In the rows, 128 means zero.
Known rows, with every step that occurs:
rilob/zuve: [149 139 110 154 115 138 117 130 118 137 126 115 149 122 167 145 143 105
 116 103 129 138  98 105 139 125 121 100  93 149 121 138  90 119 135 125
 127 121 147 150 139 106  96 119 138 130 137 141 124 124 144 156 110 122
 134 131 113 142 126 116 137 149 162]
bipo/savis/tadera/vomaf/fiku/rari: [ 92 123 135 134 113 136 103  81 118 125 129 147 136 134  58 148 131 118
 152 137 146 145 147 117 136 133 157  88 124 143 124 132  98 140 152 160
 136 111 132 154 129 143 145 128 141 112 139 161 115 141 153 145 156  98
 137 107 125 106 136 102 132 150 124]
zuve/rilob: [ 77 162 111 136 120 141 108  99 127 153 117 117 133 139 195 160 145 128
  98 111 131 121  87 101 112 123 103 139  66 139 123 131 150 127 111 128
 132 119 151 142 133 112  84 129 144 129 147 166 109 125 150 124 109 137
 116 144 122 129 122 122 152 116 139]
tadera/mumi/fiku/bugi: [139 138 103 129 122 127 115 145 159 138 145 141 142 137 152 138 136 153
 150 121 121 134 145 108  77 153 152 130 136 140 133 125 137 142 148 145
 130 128 136 147 121 110 101 138 188 127 141 117 137 132 141 117 125 113
 117 142 129 134 131 111 160 115 116]
mumi/fiku: [171 148  87 132 143 127 121 134 147 144 135 118 134 138 200 163 134 121
 138 110 132 133 110 108 101 144 122 134  95 141 119 121 128 141 136 141
 123 111 132 152 132 113 109 127 138 126 154 153 149  93 143 113  99 119
 120 145 135 141 138 121 152  84 139]
tadera/kigak: [127 134 110 154 133 118  94 111 119 169 127 119 146 132 163 155 123 136
 118  95 143 115 111 113  88 115 129 130  84 129 121 129 143 131 147 133
 126 113 135 149 164 120 103 145 106 124 152 119 122 130 140 111 104 112
 112 138 125 129 130 115 139 131 113]
bipo/kigak/tadera/vomaf: [105 126 106 162 141 121 108  90 104 137 136 147 145 137  66 141 119 110
 124 111 139 106 100 121 136 105 135 117 119 144 122 134  88 139 146 131
 138 119 116 142 134 133 110 137  75 123 132 119 132 149 142 154 124 120
 126 103 112 127 124 123 132 170 109]
tadera/vomaf/fiku/bugi/ruko: [128 125 102 141 113 111 129 111 115 113 133 155 123 145  71 141 123 132
 115 130 134 133 138 100  99 152 144  98 125 138 120 149  94 134 154 152
 122 116 116 160 112 128  77 145 201 131 151 124 129 144 145 146 126 132
 116 143 141 110 129 117 146 147 144]
vomaf/tadera: [146 146 120 138 119 119 120 114 126 141 131 127 149 136 152 151 136 118
 128 130 146 139 101 107 115 105 122 110  88 153 121 128 132 136 116 145
 116 113 119 152 137 126 126 125 124 130 139 123 131 127 152 135 102 125
 121 139 123 142 123 119 141 131 125]
fiku/mumi/tadera: [111 163 126 118 123 135 151  96 151 135 135 131 158 134 156 142 147 134
 116 118 135 137 126 118  94 103 138 112  87 137 131 131 118 139 111 131
 133 115 134 148 133 104 113 116 158 130 130  73 121 139 148 137 101 113
 116 122 131 139 134 122 144 104 134]
fiku/bugi: [130 153 113 144 106 129 111 123 120 136 137 123 147 140 144 143 136 161
 114 122 127 118 141  91  91 129 136 109  86 144 128 134 106 137 138 145
 132 130 157 143 131 125 104 140 155 136 145 109 133 133 154 137 118 115
 107 160 123 133 117 125 153 125 135]
kigak/tadera/vomaf: [104 134  84 152 128 118 119 106  98 145 142 162 145 140 109 142 117 118
 121 129 136 130  97 117 127 110 136 114 112 153 124 130  75 134 144 133
 137 111 115 146 124 134 108 123 150 111 136 119 138 138 139 159 117 131
 138 117 123 128 125 118 137 160 122]
tadera/mumi: [128 134 118 134 128 132 101 141 131 152 129 140 143 128 168 137 123 129
 136 120 142 124 110 124 116 113 136 125 139 141 125 127 149 129 137 132
 130 115 138 146 144 105  96 132 170 127 144 103 130 146 135 121 112 109
 117 138 124 135 127 113 141 128 133]
bipo/kigak/tadera/mumi/fiku: [138 127 110 140 144 127 113 129 169 145 140 139 140 128 151 142 125 116
 167 111 133 126 110 128 104 126 136 139 140 139 127 123 124 148 151 129
 133 121 109 146 132 100 101 134  69 120 136 127 139 140 134 115 109 106
 126 103 118 134 139 116 139 114 106]
kigak/bipo: [135 140  90 141 126 129 104 137 125 133 130 123 139 139 223 153 112 127
 123 118 128 129 103 111 110 109 115 142  67 138 119 133  81 144 130 138
 135 111 165 152 140 101  97 153 109 119 152 134 145 104 137 135 101 102
 121 112 120 149 122 132 135 115 142]
bipo/kigak/tadera/mumi/fiku/vomaf: [123 129 126 140 147 137 109 119 154 130 144 145 140 139 118 144 137 103
 155 117 126 117 123 122 108 125 156 124 140 148 135 127  97 147 152 135
 138 142 109 143 118 118 109 124 126 112 129 104 155 149 145 146 123 118
 125 103 109 132 146 115 148 103 102]
vomaf/fiku: [169 131 110 125 117 120 118 142 133 141 126 135 134 135 178 154 125 121
 142 129 148 127  96 110 111 133 117 124 111 152 118 134 136 137 147 147
 117 111 133 156 141 113 121 127 149 122 157 149 124 111 144 128 114 135
 115 148 125 129 130 117 143  92 175]
savis/tadera/kigak: [100 144 126 160 136 117  78  92 130 165 129 129 150 134 149 154 129 127
 128 106 156 133 122 126  91 107 127 134  86 131 119 123 115 140 133 137
 138 124 130 151 152 121 111 133  71 125 150 134 135 130 135 122 112 121
 126 144 140 124 133 111 139 168  95]
netul/sided: [138 156  93 128 146 119 108 179  97 149 137 131 145 146 185 155 130 107
 122 107 138 136 106 116 117 111 130 121  89 140 119 123 132 135 140 134
 121 124 126 145 121 130  86 130 125 142 146 114 140 115 148 153  98 129
 111 144 129 128 122 114 149 102 145]
savis/tadera/vomaf: [ 87 145 100 149 135 124  93  97 101 139 135 153 143 142  92 146 130 105
 120 123 153 137 114 124 134 115 135 116 115 145 118 125  93 136 126 146
 142 118 128 148 120 136 116 117 156 126 144 139 148 119 137 157 131 133
 139 146 145 124 129 112 144 195 110]
sosun/ruko: [158 143  93 152 127 131 112 121 125 141 121 127 147 132 236 166 123 126
 138 107 131 130  95  95 125 104 125 127 103 135 116 130 107 132 130 140
 132 112 134 150 148 115  67 148  95 127 150  86 167 157 141 113  92 123
 116 140 136 134 120 135 146 104 141]
savis/bipo/kigak/tadera/vomaf/fiku/mumi: [ 96 123 121 132 124 122 103 111 146 117 125 179 138 140 103 143 119 130
 152 129 149 126 107 123 122 134 145 118 151 138 135 146  97 150 157 134
 142 120 106 151 128  97 117 135 113 113 149 117 103 155 142 149 149 117
 123 111 103 111 138 112 130 119 126]
sided/rilob: [134 142  83 143 140 141 106 109 113 148 131 126 156 146 172 163 104 126
  98 112 134 117 100 104 127 117 103 138  69 127 119 132 132 127 136 152
 109 113 138 148 144 110 118 109 162 136 159 145 137 111 140 123 112 112
  96 116 150 130 132 127 159 119 136]
bugi/fiku/vomaf/tadera/kigak/bipo: [128 122 118 146 133 111 101 118 140 129 139 137 138 141 161 146 116 111
 141 122 136 143  80 119  74 106 137 128  81 144 121 138  64 149 136 137
 120 118 119 162 134 110 102 146  90 109 151 145 110 125 137 153 117 117
 141  74 117 136 140 118 134 127  87]
mumi/tadera: [124 151 118 131 137 128 162  96 138 140 138 122 152 138 161 146 140 107
 119 113 135 137 114 115 102  99 124 118  69 141 121 124 112 138 111 135
 128 111 139 149 137 126 112 122 126 131 137 122 145 123 145 131  88 118
 120 134 144 150 127 125 143 132 131]
savis/tadera: [109 162 120 146 128 130  94 101 125 145 129 131 146 137 153 154 134 118
 129 124 157 141 119 118 119 106 116 127  84 143 117 123  90 140 116 143
 142 125 142 149 130 118 113 120  99 133 148 138 157 115 144 140 112 122
 129 163 145 131 127 121 143 155 123]
tadera/savis: [135 135 116 157 130 123 105 125 112 152 131 124 141 138 148 139 118 113
 122 109 139 134 124 108 117 122 131 107  83 137 121 125 193 127 147 141
 130 108 143 148 170 116 125 139 122 128 150 116 133 115 138 118  95 114
 124 143 129 134 119 113 132 130 132]
sided/netul: [158 143  80 139 135 129 116 137 135 152 129  99 153 150 185 154 131 116
 116 117 136 119 102 106 140 111 104 104  86 133 129 131 124 130 129 148
 117 113 116 147 147 116 110 140 133 136 143 113 146 107 153 137  95 108
 115 126 131 134 123 129 150 109 139]
tadera/vomaf/fiku/mumi: [133 133 106 119 111 122 104 130 124 132 127 162 135 137 123 144 129 140
 130 134 146 122 107 118 113 141 147 107 147 147 130 141 144 135 150 142
 126 114 120 154 130 104 120 115 219 118 143  95  91 132 143 142 144 135
 121 121 115 108 139 106 144  94 159]
bipo/savis/tadera: [119 151 143 156 133 137 107  77 117 144 129 117 144 142 126 154 132 106
 142 117 155 144 136 114 128 106 123 104  78 142 115 123  81 142 121 146
 153 123 154 144 151 118 141 126  44 132 143 131 162 111 145 141 125 119
 126 139 138 131 120 116 132 156 129]
bipo/savis/tadera/vomaf/fiku: [126 119 124 143 133 118 117  95 111 133 132 156 131 143  82 146 125  92
 155 131 158 143 112 123 135 131 136 101 129 152 117 130 104 143 147 157
 140 112 127 155 136 131 152 120 115 117 146 160 133 111 138 152 151 149
 135 123 138 116 130  99 133 165 147]
vomaf/tadera/mumi/fiku/bugi: [145 137 114 129 116 120 117 136 164 134 144 144 147 137 134 135 141 148
 159 133 124 146 139 108  73 146 154 118 137 149 135 124 146 147 138 150
 122 126 115 151 111 116 116 132 177 126 133 119 132 139 145 122 123 124
 122 137 127 137 132 107 157 128  99]
zuve/rilob/sided/netul/ruko: [124 151  28 134 141 125 123 162 137 149 124 145 149 160 178 165 132 109
 102 109 128 139 100 104 149 117  99 112  62 128 133 133 138 123 140 163
 112 135 121 150 116 120  60 147 121 139 104 167 115 159 154 128  72 145
 135 148 143 126 119 113 152 118 135]
zuve/rilob/sided: [102 166  92 126 146 132 110 137 117 145 131 133 147 150 185 158 146 111
 105 115 126 111  83 103 133 124 101 145  59 144 126 132 131 122 126 143
 123 132 176 145 125 109  67 119 108 127 122 195  85 137 150 133  96 128
 135 162 122 130 120 115 152 160 134]

Rows:
[ 99 136 153 149 136 136 100  99 130 149 130 139 145 133 128 136 127 111
 160 121 154 145 134 132 126 103 140 113 134 139 123 121 112 137 128 140
 154 123 144 144 149 106 130 126  85 128 135 107 152 140 135 134 135 110
 128 127 136 128 126 105 131 165 115] : bipo/savis/tadera/mumi
[109 125 136 153 129 128  98 118 141 147 132 145 148 125 126 131 119 123
 150 115 140 110 107 131 121  95 133 127 140 140 128 131 116 138 145 122
 138 127 122 141 144 104  97 137  61 126 129  96 127 169 137 130 114 102
 121 102 107 131 126 120 129 142 111] : bipo/kigak/tadera/mumi
[ 89 122 134 152 139 130  99 119 149 139 128 162 145 131 149 136 112 118
 159 116 144 127 106 131 122 104 135 136 144 132 132 133  98 144 142 122
 148 124 124 143 139  97  94 148  43 122 143 124 142 171 134 128 118  91
 121 121 111 137 128 119 126 150  96] : savis/bipo/kigak/tadera/mumi
[109 137 150 171 138 123  91  68 122 165 127 116 146 138 120 155 127 119
 142  97 156 135 136 124 101 107 134 116  79 128 117 123 104 140 141 140
 149 123 141 147 169 123 139 140  20 124 142 129 138 127 137 125 127 116
 124 126 135 122 128 107 129 171  96] : bipo/savis/tadera/kigak
[131 149  72 132 160 129 104 159  97 150 139 140 160 157 181 164 106 107
 102 102 131 130 100 112 129 114 111 139  74 129 119 127 142 131 145 151
 103 122 118 147 122 123  99 109 159 145 157 134 134 109 143 144 108 126
  94 107 152 121 130 116 164 114 138] : netul/sided/rilob
[124 132 119 142 127 126 113 123 168 134 146 142 145 134 114 132 132 149
 160 118 122 122 143 113  81 138 148 128 137 140 135 129 110 151 155 137
 136 137 121 142 120 107 105 143  89 124 130 111 133 155 142 124 127 110
 116 117 115 130 132 117 150 125  98] : bipo/kigak/tadera/mumi/fiku/bugi
[137 135  93 131 137 123 122 143 163 152 141 154 141 130 190 142 124 125
 165 127 132 146 103 127  94 130 138 140 135 147 128 119 111 144 147 131
 132 113 109 152 121 100  97 120 139 111 138 129 144 130 132 117 108 119
 135 118 126 136 141 112 143 100 119] : kigak/tadera/mumi/fiku
[102 142 116 123 111 124  92 114 130 129 127 170 140 138 111 144 133 132
 140 142 157 138 115 126 114 133 145 115 145 148 128 137 117 142 140 148
 135 120 114 156 121 104 126 107 197 120 141 104 103 134 141 154 149 138
 132 132 128 105 141 103 143 124 143] : savis/tadera/vomaf/fiku/mumi
[148 144 122 131 133 133 121 129 121 123 138 131 126 141 134 150 132 108
 125 125 140 127  91 103 106 123 134 101 104 153 117 138  64 134 135 133
 122 126 133 151 127 120  93 117 173 127 159 129 136 118 153 167 121 126
 134 130 123 127 140 125 151  95 136] : bugi/fiku/vomaf
[ 90 130 138 149 134 135  97 108 137 140 132 141 143 137 157 135 116 110
 164 122 145 150 127 135 124 100 136 129 120 136 122 123  79 146 128 141
 159 122 158 148 145  93 125 143  64 119 136 120 152 126 127 137 133 100
 133  96 130 136 124 110 126 167 114] : kigak/bipo/savis/tadera/mumi
[139 123 101 135 107 114 117 131 117 127 141 158 137 143  87 136 128 142
 133 136 133 120 123 101  97 150 146 104 129 152 129 140 121 139 157 156
 124 122 132 151 119 134 121 135 206 121 146 133 114 133 147 148 145 139
 118 146 125 117 124 109 152 138 148] : tadera/vomaf/fiku/bugi
[124 124 106 152 128 110  92 114 138 147 132 127 148 136 190 150 113 126
 132 116 134 142  94 120  84 103 127 141  70 136 123 131 109 148 133 139
 124 111 131 158 149 110 116 159  72 111 144 139 120 124 133 125 102 111
 126  88 116 145 128 118 130 145  94] : vomaf/tadera/kigak/bipo
[103 146 134 135 130 128 142  98 144 141 135 134 155 138 123 128 132 118
 122 112 134 146 139 118  95 110 147  99  80 132 132 126 189 133 129 136
 136 109 133 149 160 102 131 127 137 128 132  68 116 134 139 125  96 111
 125 120 134 135 129 110 133 121 119] : fiku/mumi/tadera/savis
[148 145 121 116 103 129 105 136 146 136 119 141 137 133 171 149 131 150
 136 134 147 128 115 111 103 134 132 118 119 146 129 141 136 138 145 141
 125 117 130 153 140  90 115 117 185 123 148  94  97 130 149 131 128 124
 112 136 111 115 137 114 144  60 172] : vomaf/fiku/mumi
[112 123 137 165 152 130  93 104 130 130 120 124 137 143 122 147 114 100
 138  85 146 120 127 112 137 123 126 121  97 115 122 131 173 140 145 134
 144 116 146 145 172 108 122 169  16 138 163 153 141 130 141 113 105  85
 109 144 121 139 120 121 124 148 100] : tadera/savis/bipo/kigak
[133 139  76 145 147 136 109 162 105 140 136 135 163 142 175 153 124  86
 101  92 118 150  91 111 148 123 115 115  79 136 122 135 111 118 148 141
 106 126 123 150 117 109  92  98 152 143 141 153 117 115 139 168 115 134
 117  92 137 128 131 108 154 144 153] : netul/sided/rilob/zuve
[120 157  66 125 155 128 113 147 138 150 131 109 157 161 199 159 148 102
 106 116 123 110  75 105 151 118  87 124  61 134 136 133 131 122 123 154
 114 127 142 146 129 109  76 128 103 131 116 180  96 125 156 138  90 122
 133 137 128 125 122 119 156 151 133] : zuve/rilob/sided/netul
[114 119 147 163 147 124  95  96 135 125 122 129 144 143 106 144 118  95
 147  98 147 136 122 111 133 115 128 111 100 123 124 130 180 145 134 141
 135 116 127 149 167 115 138 161   4 137 154 153 135 136 144 117 106  94
 115 139 121 143 119 115 122 166  87] : vomaf/tadera/savis/bipo/kigak
[116 126 123 132 115 121 102 108 134 127 128 161 139 135  81 139 123 135
 142 129 145 114 108 123 122 125 145 110 148 147 132 145 112 144 159 137
 132 122 103 149 134 104 119 124 129 117 132  93  89 153 144 152 146 128
 123  94  99 106 137 111 134 110 143] : bipo/kigak/tadera/vomaf/fiku/mumi
[157 139  39 147 126 125 122 153 134 149 122 135 145 149 166 162 119 121
 111 109 139 146 121 106 137 108 112  98  84 127 126 130 136 130 142 157
 114 122  98 151 132 126  92 158 141 139 128 110 159 140 151 126  77 136
 120 142 145 132 121 123 147  81 145] : sided/netul/ruko
[134 119 102 123 133 112 161 108 130 132 140 162 139 140 111 141 131  92
 137 131 145 137  92 123 113 126 136 113 121 151 123 130 129 140 138 150
 119 101 112 158 124 138 128 117 179 115 142 152 122 121 138 146 121 144
 130 119 141 132 135 107 143 145 150] : mumi/tadera/vomaf/fiku
[145 131 116 153 134 134 125 111 113 134 127 106 136 144 181 153 109 116
 139 109 128 131 118 108 125 109 124 118  63 134 117 132  72 143 139 138
 148 112 176 145 162 103 128 162  50 119 145 129 149  98 141 135 117 100
 117  90 114 147 116 126 125 113 145] : kigak/bipo/savis
[ 92 131 107 163 139 120 115 119 132 142 126 166 142 145 175 141 106 112
 145 118 143 164 114 113 115 120 131 119  79 131 128 126 119 141 146 133
 150 107 130 150 151 107 121 149  67 115 163 152 152 134 136 129  97 102
 134 154 129 140 121 116 121 136 104] : kigak/tadera/savis/bipo
[115 107 109 145 136 114 115 110 130 124 130 175 132 143 103 145 110 101
 157 127 149 128  86 123 131 131 132 126 141 145 125 139  91 150 159 140
 136 113 106 153 127 122 122 140  76 111 154 174 126 143 138 150 135 129
 128 121 118 124 131 114 128 147 126] : savis/bipo/kigak/tadera/vomaf/fiku
[132 118  92 137 119 109 126 131 116 140 137 173 135 137 121 142 115 111
 145 145 147 134  84 121 117 128 131 115 131 161 123 135  93 140 158 145
 126 107 105 155 121 128 121 122 160 105 145 147 120 133 138 152 130 148
 138 115 120 119 132 110 136 128 151] : kigak/tadera/vomaf/fiku
[136 117 134 164 134 119 114  86 122 147 130 113 145 142 152 151 110 117
 148 104 135 140 115 116  98 101 134 115  65 134 121 131  96 147 140 141
 138 110 146 152 168 112 141 166   6 113 135 130 124 117 137 125 119 106
 122  69 112 144 120 113 119 145 105] : vomaf/tadera/kigak/bipo/savis
[117 137 105 117 123 145 100 137 159 140 134 131 140 122 156 148 137 147
 150 121 124 137 144 116 108 146 159 122 135 131 132 122 147 136 149 144
 122 110 129 151 121 118  95 135 198 117 141 144 123 142 148 104 119  68
 125 119 123 125 148 113 147  96 104] : tadera/mumi/fiku/rari
[105 119 154 138 142 128 125  96 169 116 123 147 141 142 116 137 124 100
 154 102 147 135 131 123 113 127 140 116 112 116 132 137 180 151 143 137
 141 116 126 152 163  94 137 151  34 131 154 132 112 143 141 117 115  97
 111 121 124 131 132 111 123 123 110] : vomaf/fiku/mumi/tadera/savis/bipo/kigak
[110 126 114 153 126 117  92 105 129 137 135 134 150 144 169 150 123 118
 127 121 128 138 106 115  84 101 142 133  70 143 129 133  91 148 133 143
 129 126 128 157 138 122 121 154 109 106 137 121 127 130 142 147 110 115
 128  83 111 142 134 118 136 136  91] : fiku/vomaf/tadera/kigak/bipo
[126 133 137 124 124 120 147 111 157 137 134 148 147 136 129 127 130 113
 140 125 142 153 128 123  92 121 143 100  96 138 133 129 200 139 141 143
 128 104 122 157 157  99 146 122 147 120 137  91 102 131 138 124 105 122
 127 116 133 129 133 105 132 104 140] : vomaf/fiku/mumi/tadera/savis
[120 135 119 116 118 138 104 124 166 135 134 136 145 122 140 145 140 138
 159 132 126 148 142 116 103 138 162 114 136 139 134 122 155 141 137 149
 115 110 108 155 115 122 107 128 187 118 132 142 116 150 151 108 117  76
 131 113 122 129 147 107 146 108  88] : vomaf/tadera/mumi/fiku/rari
[136 147 134 137 119 129 116 101 116 127 136 132 150 145 123 151 147 106
 121 137 138 138 112 101 113 106 141  96  92 161 130 131 109 137 117 148
 121 130 114 151 122 140 131 117 168 123 133 105 143 136 161 164 113 134
 125 135 117 139 129 118 148 121 120] : fiku/vomaf/tadera
[131 128 146 124 123 124 115 132 143 126 138 156 137 132 114 131 132 104
 154 142 144 142  87 124 102 109 150  99 155 161 128 132 111 135 126 137
 116 122 101 155 119 113 105 112 181 124 138 108 119 155 144 159 129 128
 140 110 123 130 139 108 144 132 105] : bugi/fiku/vomaf/tadera/mumi
[137 131 125 152 125 113 110 114 121 146 132 132 148 138 119 134 123 104
 133 121 144 150 116 110 114 112 132  97  85 146 122 123 203 132 133 147
 120 106 119 154 161 121 143 134 111 129 140 117 124 126 143 126  95 121
 130 135 128 139 119 107 130 143 111] : vomaf/tadera/savis
[131 132 133 130 118 123 107 131 138 145 131 148 152 129 146 133 128 120
 147 132 146 139 106 126 113 105 139 115 140 150 128 126 159 133 124 138
 120 113 113 152 135 112 118 125 160 127 131 105 123 152 140 129 113 121
 124 127 125 139 126 108 139 146 114] : vomaf/tadera/mumi
[161 147 114 129 132 126 127 110 141 126 141 130 146 147 140 157 151  98
 138 133 132 145 115 104 101 129 144 107  98 159 129 124 116 146 125 154
 118 128 102 153 112 138 132 113 180 118 137 130 149 117 157 150 111 140
 129 135 123 142 140 114 155 103 113] : mumi/fiku/vomaf/tadera
[ 90 113 114 155 123 110 125  92 136 101 129 172 124 150  52 141 113 125
 136 127 139 138 136 106 111 143 142 106 131 129 124 154  48 149 159 144
 138 122 104 157 107 122  72 160  80 126 155 147 139 167 143 150 130 114
 116 132 131 113 129 123 133 164 112] : savis/bipo/kigak/tadera/vomaf/fiku/bugi/ruko
[118 125 131 147 113 120 118  96 113 123 140 155 136 148  51 137 130 125
 152 137 144 140 145 109 105 142 150  92 123 152 127 135  87 147 154 163
 143 129 138 149 124 135 150 132 134 122 138 134 128 128 145 158 164 144
 125 134 133 113 122 101 144 168 135] : bipo/savis/tadera/vomaf/fiku/bugi
[122 127 114 139 151 132 105 125 164 137 139 140 134 140 186 147 120 101
 180 119 134 160 129 136 104 130 138 143 121 135 122 117  92 154 134 146
 153 118 142 153 132  90 126 139  72 112 142 150 155 100 124 122 129 107
 139  96 139 141 138 108 135 136 109] : kigak/bipo/savis/tadera/mumi/fiku
[116 134 104 125 107 118 112 125 133 133 130 176 141 136 117 139 123 140
 140 146 144 133 101 122 110 129 147 108 140 155 133 142 104 140 155 138
 132 114 104 153 124 104 120 113 194 107 136  90  93 148 141 157 143 138
 132 109 107 107 138 107 138  97 152] : kigak/tadera/vomaf/fiku/mumi
[ 87 133 151 146 150 134 120  84 158 121 125 136 151 143 110 139 127 107
 138  88 140 131 141 119 116 116 143 113  97 109 132 133 173 147 131 130
 149 118 138 146 163  98 129 155  30 137 150 109 128 144 141 118 106  83
 111 125 124 138 128 119 124 140  91] : fiku/mumi/tadera/savis/bipo/kigak
